Each row comes from the steps of one path. Every step used is in the known rows, and no mark comes twice. Write the path behind each row, first mark first.
Known rows:
fere > tabev > birez: [-31  -2   9  39 -13 -12  15  30   8  67  35 -45  -6  27 -32 -30 -10 -25
  -4   3  -9  10  26 -46  45  42   6]
kodoz > tabev > birez > tori > kopos > zufabi: [-18 -86 -22  48  80  30  26   2 -64  16  28  43 -54  37   0  -9  30 -43
  -9 -11  27 -11  52   4  42   5 -21]
zufabi > kopos: [-22 -26 -13  38 -25 -59 -27   5 -54  27  16  14 -19  31 -31  10  -4 -19
  44  33 -22  24 -38 -35  -7 -33 -28]
fere > zufabi: [-20  22   5  34 -51 -27 -14 -17  -1  -2  24 -35  -9  30 -22  40 -35   9
  21   0 -15 -24   0 -13   7 -15 -66]
kodoz > tabev > povobep > vaba: [ 17   1   1  10 -64 -11  38 -29   0  21  75  -4  36  -1  -6 -57 -64 -27
 -45 -12  75   7  84  30 -48  12   1]
tori > birez > zufabi > fere > tabev: [ 13  85  46  54   2 -20 -69  14 -28  84  28 -63  16 -14   4 -33  15 -42
  67   9 -62  49  74 -62  10  45 -33]
merab > tabev > povobep: [ 32  63  -1  47 -20   2 -45  35 -21  43  36  21  18  28 -18  31 -35 -14
 -15  -8  47  -1  36   6  19   2  32]
kopos > zufabi > fere > tabev > povobep: [ 54  52   8  46 -23  10  -9  55  54  25  13  18  20  48  26   5   4   0
  -9  28 -19  17  85  13 -10 -15 -46]
tori > kopos > zufabi > fere: [ 55  12  -2  19  47  12 -62  -6 -24 -16 -30  29 -47  45   8  78  64 -27
  35  32 -37  23  -1   1  11 -67 -76]
vaba > povobep > tabev > birez > zufabi > kopos: [-45 -48 -15  28 -20 -32 -14  23 -93  56  -3 103  18 -44 -55 -47  71 -77
  92 -41   5  26   8 -46   9   7  66]
povobep > vaba: [  4   6  44 -26 -55 -45   3 -42 -19  23  55 -26   2  22 -40  -4 -50 -18
 -28  41  46   7   9 -18 -15  -3   0]
kopos > zufabi: [ -5  -3  -2   1  -6 -34  11   4 -20   7   4  17  -2  47 -48  56  -7  -2
 -21  31   1 -24  10 -24  -9 -30 -65]
zufabi > fere > tabev > povobep > vaba: [ 58  63  57  19 -67   1 -21  13  57  34  57 -27  25  26  32 -55 -41 -19
 -17  35  25  44  90  21 -16   5  14]
povobep > tabev > birez > zufabi > fere: [  6   8  19  -5 -35  23 -16   5 -25  86  -9  38  -9 -55 -22 -29  56 -56
  52 -23  -4  60  71 -20  28  20  -4]
tori > kopos > zufabi: [ 26  -3 -17  23  35  -7 -24 -17 -49 -19 -12  28 -21  62 -23  73  29 -18
   0  21  -5 -28 -11 -11   1 -46 -40]
tori > kopos > zufabi > fere > tabev: [ 61  12  13  49  21  23 -41  27  30  10  -8   3 -29  68  26  63  48 -20
  10  42 -50   5  28  -2  11 -41 -62]
tori > kopos: [ -1  10 -12  23  22 -15 -43 -41 -67  -4   2 -20 -27  47 -18  55   4 -24
  21   8 -15   5 -32 -35  28 -21 -14]
fere > tabev: [-16  12  22  27 -49 -32   9   9  15  52  42 -62   8  52 -29  18 -43   0
 -22  29 -21 -13  15 -51  14  28 -14]
merab > tabev: [ 13  27  15  22 -20 -10 -45  19 -13  61  35 -13 -15  28 -48  60 -24 -20
 -17  23  19  -9   2 -24  29  -4  -4]
tabev > povobep: [ -9  45 -13  29 -26 -29 -12 -15 -39   5  18  -5  25  27 -17  -1 -42  -3
   0  -5  22  17  25 -15   6   3   3]
tori > birez > zufabi > fere > tabev > kodoz: [ -7  81  28  62   2   8 -74 -17 -14  63  39 -29  47 -10  -4 -22  39 -53
  69 -32 -53  22  55 -24 -14   6   8]
vaba > povobep > tabev: [-30 -15  25 -25 -36 -29  -8 -16 -17  16   3   5  27  10 -75  39   5 -16
  -3 -22  29  -2  -8 -50  29  15  23]
tabev > birez: [-38  -9  -4  13  13 -25  -3   2 -49  38  12 -22 -20   5 -45 -13   9 -36
  20  -9   3  27  -4 -42  40  17  -7]
vaba > povobep > tabev > birez > tori: [-66 -53  39 -11  13  -8   3   1 -57  42  27  27 -10   7 -64 -25  14 -27
  14 -25  57  26  15 -56  89  55  73]
kodoz > tabev > birez > zufabi > fere: [-23 -19 -30  19   3   8  -2   2 -26  78  24   6 -34 -68  -2 -49  50 -85
  49 -36 -37  53  75 -18   8  21 -67]
merab > tabev > fere > zufabi > kopos: [ 45  11 -26  73 -56 -14 -70  72  30   5  55  52  12  36 -14  23  18 -42
  74  44  23   2  16  20  33 -85  -4]
tori > birez > tabev > kodoz: [-40  49  33  50  13 -33 -12 -20 -38  -3  50 -26  63   9 -53  -7   5 -66
   9 -35 -14 -14  20  18 -10  13 -11]
vaba > povobep > tabev > fere > zufabi: [  9   0  -7  -4 -77 -15 -16   8  47 -40  23  25  52  23 -58  26  25 -26
  47 -17  45  -9  28 -16  53 -32  16]

Write each row's path:
[  2 -22  45  33  28  22   3  65  23  62  26   8 -46  42  13 -23  30 -13
  -4  49 -20  29  74 -19  59  17 -33] -> kopos > zufabi > fere > tabev > birez > tori
[-25 -10 -25  39 -41 -61 -21  -5 -97  44  28  46  -4 -11 -21 -11   3 -47
  70  29 -34   9 -11 -47 -26 -26 -14] -> birez > zufabi > kopos
[-21 -14  -7  70 -53 -49 -32  12 -26  -7  23  16 -18  27  -5  16 -17  -4
  68  14 -32  -8 -26  -3 -19 -48 -56] -> fere > zufabi > kopos
[  3  53   3  54 -50 -16   8  21  11  34  42 -37  40  51  -2 -18 -53   3
 -20   3   7  -4  54 -17   8  30  16] -> fere > tabev > povobep
[-18  -2  17 -13 -13   0 -35   9 -43  58 -12  55  -1 -68 -35 -21  88 -75
  75 -47  -8  54  41 -44  43  23  25] -> vaba > povobep > tabev > birez > zufabi > fere
[-19 -14  17  29  26 -10 -42 -47 -90  -4  32 -14 -48  62   2  40 -26  -8
  12  32   9   9 -19 -41  62  -2  12] -> birez > tori > kopos
[ 16  -5 -37  56 -59 -47 -33  31   8 -32  38  28   8  38 -12 -11  19 -27
  90  37  -7  17  -3  -2  17 -83 -38] -> tabev > fere > zufabi > kopos
[-49  10   9  17 -41 -27  32 -20 -14 -17  59   8  46  19 -49  18  -4 -49
 -28 -11 -18 -43   3  30 -19 -18 -16] -> birez > tabev > kodoz
[ 11  32  36  23 -38  -9 -31  21  47  52  24 -67 -12  35   4  21  -4  -3
   6  40 -52  36  27 -37  23   5 -52] -> zufabi > fere > tabev
[-55 -25  36  40   3  -7  20  32 -22  71  65 -43 -28  45 -14 -47 -36  -6
 -17  25   7  11  43 -55  77  66  37] -> fere > tabev > birez > tori
[-14   1 -42  36 -29 -13  21 -16 -13  27  44 -12  23   6 -12 -20 -46 -14
 -21 -32  28   5  60   3 -16  17 -30] -> kodoz > tabev > povobep
[  32  -23  -13   42 -104  -18  -13   29   42   -9   27   58   37   32
  -30   -6   14  -20   75   21   35   17   29   19   17  -65   -9] -> povobep > tabev > fere > zufabi > kopos
[ 26  11  13  -4   3 -12 -25  16  10  12 -12  17 -30  26 -14  59  34 -12
   6  47 -32  23  16 -11   3 -48 -94] -> kopos > zufabi > fere
[ -4 -26 -51  -7 -37 -25  23  -4  25  13  60 -29  23  19 -51 -11  -1 -46
  -2  18  31  12  48 -26  32 -21 -46] -> kodoz > tabev > fere
[-14  22  -5   9   6  -6 -35   5 -57  62   4   8 -33 -49  -6 -29  53 -67
  74  -3 -45  61  37 -41  33   4 -33] -> tabev > birez > zufabi > fere
[-25  48  46  41  14 -57 -15  11 -47  16  40 -62  33   2 -42 -16 -27 -55
  10   2 -18  13  37 -22  12  50 -55] -> tori > birez > tabev
[-45 -33  15  -9  -8 -14  -4   6 -30  39  -6  22   8 -13 -77  -4  42 -47
  16 -53  40  20   0 -44  54  33  53] -> vaba > povobep > tabev > birez
[ -7  29  19  30 -38  12 -31  -6  58  29  38 -31  16  33  -7  23  23 -12
  -1  -1 -43   7   7  -4  -2 -33 -10] -> zufabi > fere > tabev > kodoz
[ 25  41  27  -2 -57 -26  -1 -31 -20   8  52   5  36  20 -13 -37 -60 -17
 -21  16  70  19  46  12 -25   2  35] -> tabev > povobep > vaba
[ 49  42 -11  34 -55   7 -54  45  51   1  59   5  22  41 -31  48  -2 -26
  27  31  44 -18  36   8  54 -52 -13] -> merab > tabev > fere > zufabi
[-44 -18   0  -5 -19 -15   3  -6 -75  55   4  58  24 -45 -72 -24  47 -71
  51 -59  22   6  28 -53  34  44  61] -> vaba > povobep > tabev > birez > zufabi
[ -9  41   4  27 -53  17 -25 -19  15  48  44   3  25   2  -3   6  30 -39
  31  -3 -65 -10  36 -13 -21 -23   0] -> birez > zufabi > fere > tabev > kodoz
[ -5  -7 -10 -38 -47 -27 -13   0  13  -9  21  21  54  25 -85  16  35 -42
  24   1  59  19  17 -47  66 -18  45] -> vaba > povobep > tabev > fere
[ 59  58  39  15 -52   3 -35  13  -3  39  70  25  33  16 -13 -12 -57 -30
 -38  17  97   3  61  33  -9  -9  69] -> merab > tabev > povobep > vaba
[ 83  51  47  16 -56  10   2  35  67  17  36  24  32  42  27 -33 -15 -11
 -33  47  31  19 110  44 -43 -23 -14] -> kopos > zufabi > fere > tabev > povobep > vaba
